Known rows, with every way that one mark hangs from another:
tilen{fuvap{penod{pigokid zupel} tedal{topa}}}: [ 1.03 -2.78 -1.74 -1.15  0.58  0.06  0.46  1.00  0.85  1.17  2.24  1.55
  3.56  4.93  0.85 -1.75  0.27 -1.52  4.61 -3.79 -0.93 -4.89 -4.31  4.19
 -1.27 -2.89 -0.93 -1.26  3.05  2.58]
tilen{fuvap}: [ 2.28 -4.11 -2.66  3.99  1.78  1.38 -1.30  0.61  1.83  1.15  1.82  2.76
  2.16  1.09  0.76 -0.46  1.67 -2.17  3.07 -3.37 -0.96 -1.40 -3.47  4.19
 -0.01 -2.75 -0.58  0.59  2.87  1.64]
tilen{fuvap{penod{mamib} tedal}}: [ 1.39 -3.11 -1.55  2.55  0.79  0.45 -0.56  0.51  1.34  0.79  2.25  1.40
  4.10  4.82  0.92 -1.36  1.23 -1.74  3.29 -3.99 -0.74 -3.93 -4.43  4.27
 -1.84 -3.91 -0.72 -0.89  3.33  2.10]
fuvap{penod{mamib zupel} tedal{topa} tilen}: [ 1.38 -1.38  1.54 -1.98 -1.51 -0.26  0.02 -1.13  2.52  1.80  2.59 -0.59
  5.20  6.64  1.78 -3.90 -0.24 -1.29  4.91 -3.69 -3.24 -3.38 -4.44  4.36
 -1.65 -0.90 -0.71 -1.35  3.97  1.42]
tedal{fuvap topa}: [ 0.71 -2.82 -0.76  1.02  1.19  2.24 -0.42 -1.16 -3.26  0.97  2.01  2.19
  2.12  0.36  1.83 -0.60  0.58 -0.70  3.41 -3.03  0.38  0.33 -3.30  3.98
  0.57 -1.10  0.06  1.42  3.23  1.52]
mamib{penod{pigokid zupel}}: [ 1.03 -2.61 -1.05  0.62 -0.11  1.25 -1.80  1.17  1.88  4.39  2.20 -0.35
  1.21  0.60  1.10 -2.84 -0.62 -1.14 -0.23 -1.19  0.88 -2.58 -2.65  2.85
  0.11  0.31  1.01  0.03  3.61  4.27]
tedal{fuvap}: [ 1.39 -3.81 -1.38  4.00  0.83  2.33 -2.12 -1.63 -1.55  1.33  1.94  2.15
  2.22  0.76  1.39 -0.73  0.62 -1.62  0.73 -2.88  0.29  1.45 -3.37  2.30
  0.39 -2.11  0.10  1.09  2.90  2.74]
tedal{fuvap{penod{mamib pigokid} tilen} topa}: [ 0.18 -1.90  2.30 -1.72  0.27  1.23  0.85 -0.78 -0.91  1.99  1.95  0.63
  5.09  2.74  1.41 -2.16 -0.64  0.09  3.36 -3.03 -0.40 -0.16 -4.17  2.58
  0.40 -0.51 -0.34  0.61  3.23 -0.26]
pigokid{penod{mamib}}: [ 1.60 -2.63  2.28  3.76  0.85  1.16 -2.03  1.28  1.34  3.75  2.51  0.45
  3.40  3.13  1.35 -1.52  0.24 -1.07 -0.98 -3.05  0.17 -0.43 -3.09  4.90
 -0.82 -1.73  1.04  1.03  4.22  2.98]
fuvap{penod{mamib zupel} tedal}: [ 1.41 -2.63 -0.30  0.48 -1.57  0.27 -1.10 -0.19  1.34  1.68  2.59 -0.69
  3.60  7.59  1.54 -3.20  0.41 -1.28  3.30 -3.19 -0.70 -3.36 -4.46  4.00
 -2.38 -2.58  0.16 -1.58  3.99  4.59]
tilen{fuvap{tedal}}: [ 1.99 -3.25 -2.78  3.73  1.46  0.92 -1.62  0.04  1.68  0.52  2.16  2.59
  2.08  3.38  1.16 -0.36  0.85 -2.55  2.72 -3.91 -1.21 -2.86 -3.60  4.05
 -0.93 -3.60 -0.93 -0.41  3.14  1.90]
penod{mamib pigokid zupel}: [ 1.69 -2.74  0.00 -1.11 -1.76  0.85 -1.26  3.53  6.19  3.05  1.40 -1.72
  0.60  7.00  0.79 -2.49 -1.69  0.71  4.05  0.33  1.05  0.65 -3.61  1.25
  0.33 -0.65  0.41 -0.99  4.01  2.56]
tedal{fuvap{penod tilen} topa}: [ 0.62 -2.66  1.02 -0.49  0.83  1.55  0.42 -2.66 -2.92  1.65  2.20  2.04
  5.20  0.53  1.68 -2.05  0.64 -1.15  3.08 -4.12 -1.49 -0.45 -3.90  3.88
  0.29 -0.48 -0.35  1.18  2.82  0.81]
lapa{tedal{topa}}: [ 2.60 -1.90 -0.52  2.93  1.23  2.66 -1.04 -4.92 -0.10  2.80  2.49  1.14
  0.93  2.31  2.39 -0.32 -0.16 -1.86  0.40 -3.68 -0.73 -3.37 -3.26  4.33
  2.08 -1.56  0.87  0.52  4.09  2.12]
lapa{tedal}: [ 3.11 -2.71 -0.86  5.03  1.07  2.68 -2.24 -5.14  0.91  3.10  2.44  1.13
  0.78  2.75  2.06 -0.49 -0.15 -2.54 -1.50 -3.54 -0.83 -2.32 -3.31  3.13
  1.89 -2.30  0.95  0.29  3.85  3.02]
fuvap{tedal{topa} tilen}: [ 2.18 -1.26  1.46  1.10  0.25  0.82 -1.90 -2.31  2.01  1.08  2.58  1.50
  2.35  4.75  2.17 -1.95 -1.28 -2.40  2.54 -4.32 -3.34 -1.56 -3.12  4.32
  0.00 -0.65 -0.81 -0.02  3.80 -0.07]
tedal{topa}: [ 1.97 -2.75  0.41  0.81  1.00  1.87 -0.91 -0.30 -0.68  1.41  2.21  1.58
  0.75  1.93  1.93 -1.23  0.71 -0.79  4.58 -3.27 -0.34 -0.75 -2.80  5.67
  0.66 -0.13  0.43  1.51  3.77  1.61]
fuvap{tedal}: [ 2.24 -2.48 -0.44  3.51  0.25  1.44 -3.22 -1.24  0.73  0.93  2.57  1.43
  0.84  5.67  1.86 -1.31 -0.68 -2.36  1.16 -3.76 -0.74 -1.70 -3.12  3.79
 -0.67 -2.31 -0.03 -0.21  3.81  2.95]
fuvap{penod tilen}: [ 2.56 -3.42  2.46  1.75  0.41  1.03 -1.42 -2.52  0.99  2.90  2.42  1.38
  5.04  2.96  1.14 -3.70  0.65 -2.35  1.17 -4.40 -3.09 -0.61 -3.78  3.81
  0.05 -0.16 -0.07  0.89  2.92  1.76]
lapa{tedal{fuvap{penod{pigokid} tilen} topa}}: [ 1.50 -1.60  0.58  1.25  1.02  2.26  0.03 -5.97 -1.19  3.33  2.45  1.06
  3.49  2.45  2.01 -0.96 -1.02 -1.83 -0.74 -4.03 -1.03 -2.85 -4.07  2.49
  2.08 -1.75  0.31  0.07  3.54  1.29]

Rows:
[ 1.27 -2.95 -1.40  1.13  1.43  0.53 -0.05 -0.33 -0.56  0.60  2.42  2.30
  3.92  3.37  1.22 -1.26  1.39 -1.98  4.20 -4.72 -1.20 -4.76 -4.17  5.29
 -1.47 -3.28 -0.81 -0.42  3.13  2.03] | tilen{fuvap{penod tedal{topa}}}
[ 1.60 -3.38 -1.81  2.58  1.23  0.59 -0.78 -0.51  0.31  0.84  2.40  2.34
  3.97  3.80  0.96 -1.32  1.28 -2.49  2.77 -4.68 -1.25 -4.22 -4.24  4.56
 -1.54 -3.56 -0.78 -0.62  2.95  2.75] | tilen{fuvap{penod tedal}}
[ 0.40 -2.42  0.90 -2.63  0.02  1.02  0.89 -1.37 -1.47  2.31  2.02  1.24
  4.72  1.79  1.35 -2.61 -0.29 -0.69  3.58 -3.22 -1.30 -0.57 -4.07  2.85
  0.48 -0.15 -0.46  0.36  2.77  1.30] | tedal{fuvap{penod{pigokid zupel} tilen} topa}
[ 1.89 -1.75  2.68  1.34 -0.76  0.22 -1.57 -2.02  2.67  1.94  2.64 -0.18
  5.28  7.18  1.59 -3.40 -0.70 -1.97  1.46 -4.29 -2.64 -2.28 -4.33  3.41
 -1.46 -1.73 -0.56 -0.85  3.91  1.10] | fuvap{penod{mamib} tedal tilen}
[ 1.72 -1.48  2.67 -0.55  0.03  0.34 -0.79 -3.07 -0.19  1.63  2.91  1.14
  4.95  5.45  1.93 -3.31 -0.54 -2.30  2.68 -5.38 -3.49 -3.50 -3.97  4.91
 -0.98 -0.69 -0.62 -0.26  3.58  1.12] | fuvap{penod tedal{topa} tilen}
[ 1.70 -2.68 -2.36  2.34  1.59  0.86 -0.87  0.23  0.94  0.21  2.16  2.51
  2.08  2.98  1.34 -0.28  0.79 -2.02  4.06 -3.96 -1.18 -3.50 -3.56  4.91
 -0.79 -3.15 -0.98 -0.33  3.30  1.36] | tilen{fuvap{tedal{topa}}}
[ 2.13 -2.16  2.20  1.47 -0.18  0.37 -1.91 -3.22  0.98  1.92  2.85  1.22
  5.05  6.10  1.61 -3.47 -0.60 -2.97  0.55 -5.21 -3.44 -2.74 -4.02  3.61
 -1.16 -1.45 -0.57 -0.50  3.30  1.96] | fuvap{penod tedal tilen}
[ 1.32 -0.81  3.80 -2.51 -0.21  0.12 -0.53 -1.81  0.76  2.22  2.73  0.53
  4.50  7.58  1.56 -3.42 -2.42 -1.64  1.94 -4.69 -2.44 -3.50 -4.00  3.40
 -0.35 -0.45 -0.70 -0.73  3.58  0.48] | fuvap{penod{pigokid} tedal{topa} tilen}
[ 1.70 -2.04 -1.34  3.14  1.28  2.85 -0.70 -5.52 -1.81  2.43  2.35  1.49
  1.72  1.29  2.31  0.17 -0.15 -1.85 -0.23 -3.56 -0.20 -2.45 -3.59  3.13
  1.95 -2.32  0.65  0.42  3.75  2.04] | lapa{tedal{fuvap topa}}
[ 0.11 -2.86 -0.07 -2.33  0.17  1.41  0.84 -0.52 -3.14  2.03  2.05  1.22
  3.65  1.95  1.32 -2.00  0.09 -0.15  4.01 -2.96  0.42 -1.05 -4.03  3.31
  0.08 -0.91  0.12  0.41  2.97  2.76] | tedal{fuvap{penod{pigokid zupel}} topa}
[ 0.98 -0.44  4.24 -2.75 -0.85 -0.06 -0.14 -0.76  2.68  2.03  2.53 -0.70
  4.96  8.81  1.56 -3.41 -2.42 -0.64  2.92 -3.70 -1.85 -3.11 -4.33  3.31
 -0.75 -0.68 -0.62 -1.11  4.14 -0.34] | fuvap{penod{mamib pigokid} tedal{topa} tilen}
[ 1.35 -3.00 -1.10  1.34  1.12  0.42 -0.59  0.49  0.91  1.32  2.28  1.82
  3.60  5.34  0.70 -1.44  0.03 -2.00  2.21 -4.21 -0.64 -4.16 -4.22  3.57
 -1.18 -3.49 -0.81 -0.93  2.97  2.30] | tilen{fuvap{penod{pigokid} tedal}}
[ 1.25 -2.05  1.25 -0.13  0.17  0.88 -0.69 -1.76 -2.52  1.00  2.98  1.07
  3.45  5.86  1.98 -2.48  0.26 -1.59  3.16 -4.99 -0.90 -4.26 -3.90  5.60
 -1.52 -1.83  0.13 -0.25  3.80  3.30] | fuvap{penod tedal{topa}}
[ 0.15 -2.75  0.35 -0.09  0.56  1.75  0.70 -0.96 -3.16  1.23  2.09  1.06
  4.34  1.68  1.70 -1.49  1.13  0.09  4.11 -3.14  0.86 -0.65 -4.11  4.29
 -0.40 -1.42  0.26  0.96  3.42  1.76] | tedal{fuvap{penod{mamib}} topa}
[ 0.88 -3.02  0.45  0.25 -0.60  1.00 -0.59 -0.88  1.33  2.73  1.76  0.33
  4.96  3.43  0.83 -2.84 -0.60 -0.96  1.34 -2.30 -0.73  0.78 -4.35  0.95
 -0.11 -1.28 -0.36 -0.20  2.75  1.79] | tedal{fuvap{penod{mamib pigokid zupel} tilen}}
[ 0.48 -2.31  1.48 -0.44  0.40  1.45  0.62 -1.78 -1.56  1.60  2.05  1.07
  5.30  1.07  1.60 -2.07  0.59 -0.42  3.70 -3.48 -0.95 -0.14 -4.14  3.68
 -0.06 -0.76 -0.26  0.90  3.20  0.14] | tedal{fuvap{penod{mamib} tilen} topa}
[ 1.08 -2.43  0.22  0.74  1.03  1.87 -0.52 -2.19 -1.49  1.34  1.97  2.15
  3.24 -0.03  1.80 -1.23  0.12 -1.17  3.18 -3.39 -1.42  0.99 -3.35  3.47
  0.96 -0.34 -0.47  1.37  3.06  0.03] | tedal{fuvap{tilen} topa}
[ 1.20 -3.52 -0.40  1.58 -0.45  1.21 -0.81 -1.68  0.60  2.34  1.90  0.77
  5.25  1.73  1.06 -2.79  0.68 -1.41  2.01 -2.67 -1.48  0.77 -4.34  1.94
 -0.46 -1.57 -0.25  0.14  2.75  2.13] | tedal{fuvap{penod{mamib zupel} tilen}}
[ 1.30 -3.12 -2.53  0.16  0.72  0.27  0.30  0.25  0.09  0.94  2.36  1.94
  3.93  3.54  1.15 -1.69  1.65 -1.96  5.04 -4.24 -1.52 -4.96 -4.27  5.14
 -1.68 -3.13 -0.88 -0.94  3.03  3.00] | tilen{fuvap{penod{zupel} tedal{topa}}}
[ 1.99 -2.33 -0.22  4.18  0.62  2.35 -1.13 -6.09  0.30  3.29  2.35  0.78
  3.88  2.43  1.84 -0.98 -0.19 -2.34 -1.93 -3.73 -1.23 -1.77 -4.23  1.89
  1.44 -2.68  0.45 -0.04  3.54  2.02] | lapa{tedal{fuvap{penod{mamib} tilen}}}
[ 1.37 -3.80 -0.73  1.69 -0.07  1.31 -1.00 -2.65 -0.82  2.53  2.05  1.73
  4.93  0.93  1.05 -2.73  0.87 -2.00  1.32 -3.43 -1.92  0.64 -4.10  2.10
 -0.21 -1.29 -0.35  0.39  2.41  2.78] | tedal{fuvap{penod{zupel} tilen}}
[ 1.61 -4.05 -1.89  0.50  0.79  0.58  0.04  1.23  1.72  2.03  1.89  1.76
  3.64  2.95  0.32 -1.97  1.10 -1.55  3.52 -3.25 -0.73 -2.99 -4.13  3.42
 -0.61 -2.48 -0.51 -0.44  2.53  2.96] | tilen{fuvap{penod{pigokid zupel}}}
[ 1.09 -2.89 -2.25  0.06  0.29  0.15  0.47  1.00  1.34  0.68  2.18  1.08
  4.11  4.38  1.12 -1.66  1.65 -1.31  5.85 -3.62 -1.09 -4.71 -4.48  4.98
 -2.02 -3.36 -0.83 -1.24  3.43  2.40] | tilen{fuvap{penod{mamib zupel} tedal{topa}}}
[ 1.32 -1.24  2.43 -3.84 -1.14 -0.35 -0.12 -1.15  1.84  2.60  2.64  0.11
  4.26  7.55  1.45 -4.05 -2.00 -1.60  3.28 -4.00 -3.14 -3.54 -4.14  3.21
 -0.77 -0.26 -0.76 -1.46  3.44  1.73] | fuvap{penod{pigokid zupel} tedal{topa} tilen}
[ 1.38 -3.20 -2.02  0.41  0.45  0.13 -0.40  0.88  1.47  1.46  2.19  1.55
  3.55  5.10  0.65 -1.91  0.23 -1.98  3.23 -3.69 -1.00 -4.28 -4.32  3.34
 -1.36 -3.46 -0.90 -1.43  2.85  3.13] | tilen{fuvap{penod{pigokid zupel} tedal}}
[ 1.34 -2.15  1.96 -0.06 -0.25  0.67 -1.65 -0.76 -0.54  1.95  2.73  0.49
  2.85  8.44  1.28 -2.73 -1.63 -1.51  0.52 -4.17  0.00 -3.57 -4.02  3.04
 -1.07 -2.00  0.16 -0.85  3.59  3.55] | fuvap{penod{pigokid} tedal}
[ 1.79 -2.03  1.12 -0.01 -1.66 -0.20 -1.18 -1.31  3.54  2.21  2.51 -0.68
  5.18  7.01  1.47 -4.05 -0.33 -1.96  2.89 -3.52 -3.26 -2.68 -4.47  3.27
 -1.78 -1.55 -0.59 -1.61  3.74  2.36] | fuvap{penod{mamib zupel} tedal tilen}
[ 1.66 -3.60 -2.95  1.70  0.52  0.28 -0.58  0.06  0.83  1.08  2.30  2.02
  3.90  3.62  0.87 -1.79  1.57 -2.43  3.73 -4.16 -1.52 -4.43 -4.32  4.28
 -1.80 -3.58 -0.86 -1.10  2.84  3.56] | tilen{fuvap{penod{zupel} tedal}}
[ 2.26 -3.28  1.16  0.30 -1.13  0.37 -0.68 -0.63  3.83  3.12  2.07 -0.44
  5.30  3.95  0.98 -4.15  1.03 -1.35  3.40 -2.78 -2.87 -0.53 -4.24  3.35
 -0.64 -0.29 -0.07 -0.21  3.29  2.14] | fuvap{penod{mamib zupel} tilen}
[ 1.02 -2.51 -0.76 -0.09  1.20  0.41  0.22  0.67  0.12  0.93  2.28  1.88
  3.74  5.02  0.98 -1.31  0.02 -1.48  3.51 -4.33 -0.56 -4.66 -4.21  4.33
 -1.08 -3.01 -0.87 -0.81  3.14  1.69] | tilen{fuvap{penod{pigokid} tedal{topa}}}
[ 1.58 -3.88 -0.86  1.48  1.48  0.84 -0.25  0.86  0.95  1.87  1.95  2.03
  3.56  3.01  0.39 -1.57  0.95 -1.55  2.72 -3.71 -0.39 -2.48 -4.06  3.46
 -0.31 -2.62 -0.46  0.05  2.68  2.07] | tilen{fuvap{penod{pigokid}}}
[ 1.50 -1.43  2.23 -1.87 -1.93 -0.39 -0.91 -0.07  4.65  2.84  2.34 -1.17
  4.75  9.02  1.13 -4.13 -2.14 -1.27  2.22 -2.88 -2.39 -2.60 -4.56  1.84
 -1.25 -1.16 -0.70 -1.97  3.76  1.84] | fuvap{penod{mamib pigokid zupel} tedal tilen}
[ 2.57 -3.71  0.83  0.44 -0.50  0.59 -0.88 -2.09  1.93  3.31  2.30  0.86
  4.87  2.49  1.07 -4.28  1.02 -2.35  2.46 -3.73 -3.66 -0.63 -3.94  3.59
 -0.25  0.02 -0.14  0.21  2.73  2.97] | fuvap{penod{zupel} tilen}
[ 1.37 -2.33  1.19  1.79 -0.63  0.72 -1.51 -0.62  0.39  1.38  2.69 -0.22
  3.77  7.68  1.63 -2.63 -0.02 -1.25  1.98 -3.86 -0.09 -3.18 -4.29  4.22
 -2.10 -2.71  0.24 -0.82  4.21  3.35] | fuvap{penod{mamib} tedal}
[ 1.29 -2.08 -1.27  1.65  0.44  2.26  0.28 -5.12 -1.41  2.96  2.36  0.43
  3.15  2.20  2.11 -0.74  0.35 -1.29  0.99 -3.33 -0.12 -3.40 -4.24  3.24
  1.12 -2.46  0.73 -0.15  3.87  2.82] | lapa{tedal{fuvap{penod{mamib zupel}} topa}}
[ 1.33 -3.58  0.38  2.62  0.61  1.64 -1.31 -3.13 -1.51  2.27  2.14  2.02
  5.11  1.02  1.17 -2.32  0.59 -2.06  0.47 -3.94 -1.47  0.77 -3.99  2.23
  0.03 -1.49 -0.26  0.92  2.50  1.99] | tedal{fuvap{penod tilen}}
[-0.13 -2.52  0.18 -2.50 -0.30  1.30  1.10  0.44 -1.97  1.84  1.88  0.28
  4.06  2.94  1.33 -2.01  0.04  0.65  4.63 -2.23  1.02 -0.83 -4.27  3.05
 -0.33 -1.03  0.11  0.14  3.31  2.28] | tedal{fuvap{penod{mamib pigokid zupel}} topa}
[ 0.79 -2.27 -0.36 -0.28  0.75  0.26  0.47  1.47  1.43  0.92  2.14  0.97
  3.92  6.05  0.94 -1.31 -0.01 -0.83  4.16 -3.63 -0.03 -4.49 -4.40  4.12
 -1.40 -3.20 -0.82 -1.04  3.65  1.11] | tilen{fuvap{penod{mamib pigokid} tedal{topa}}}
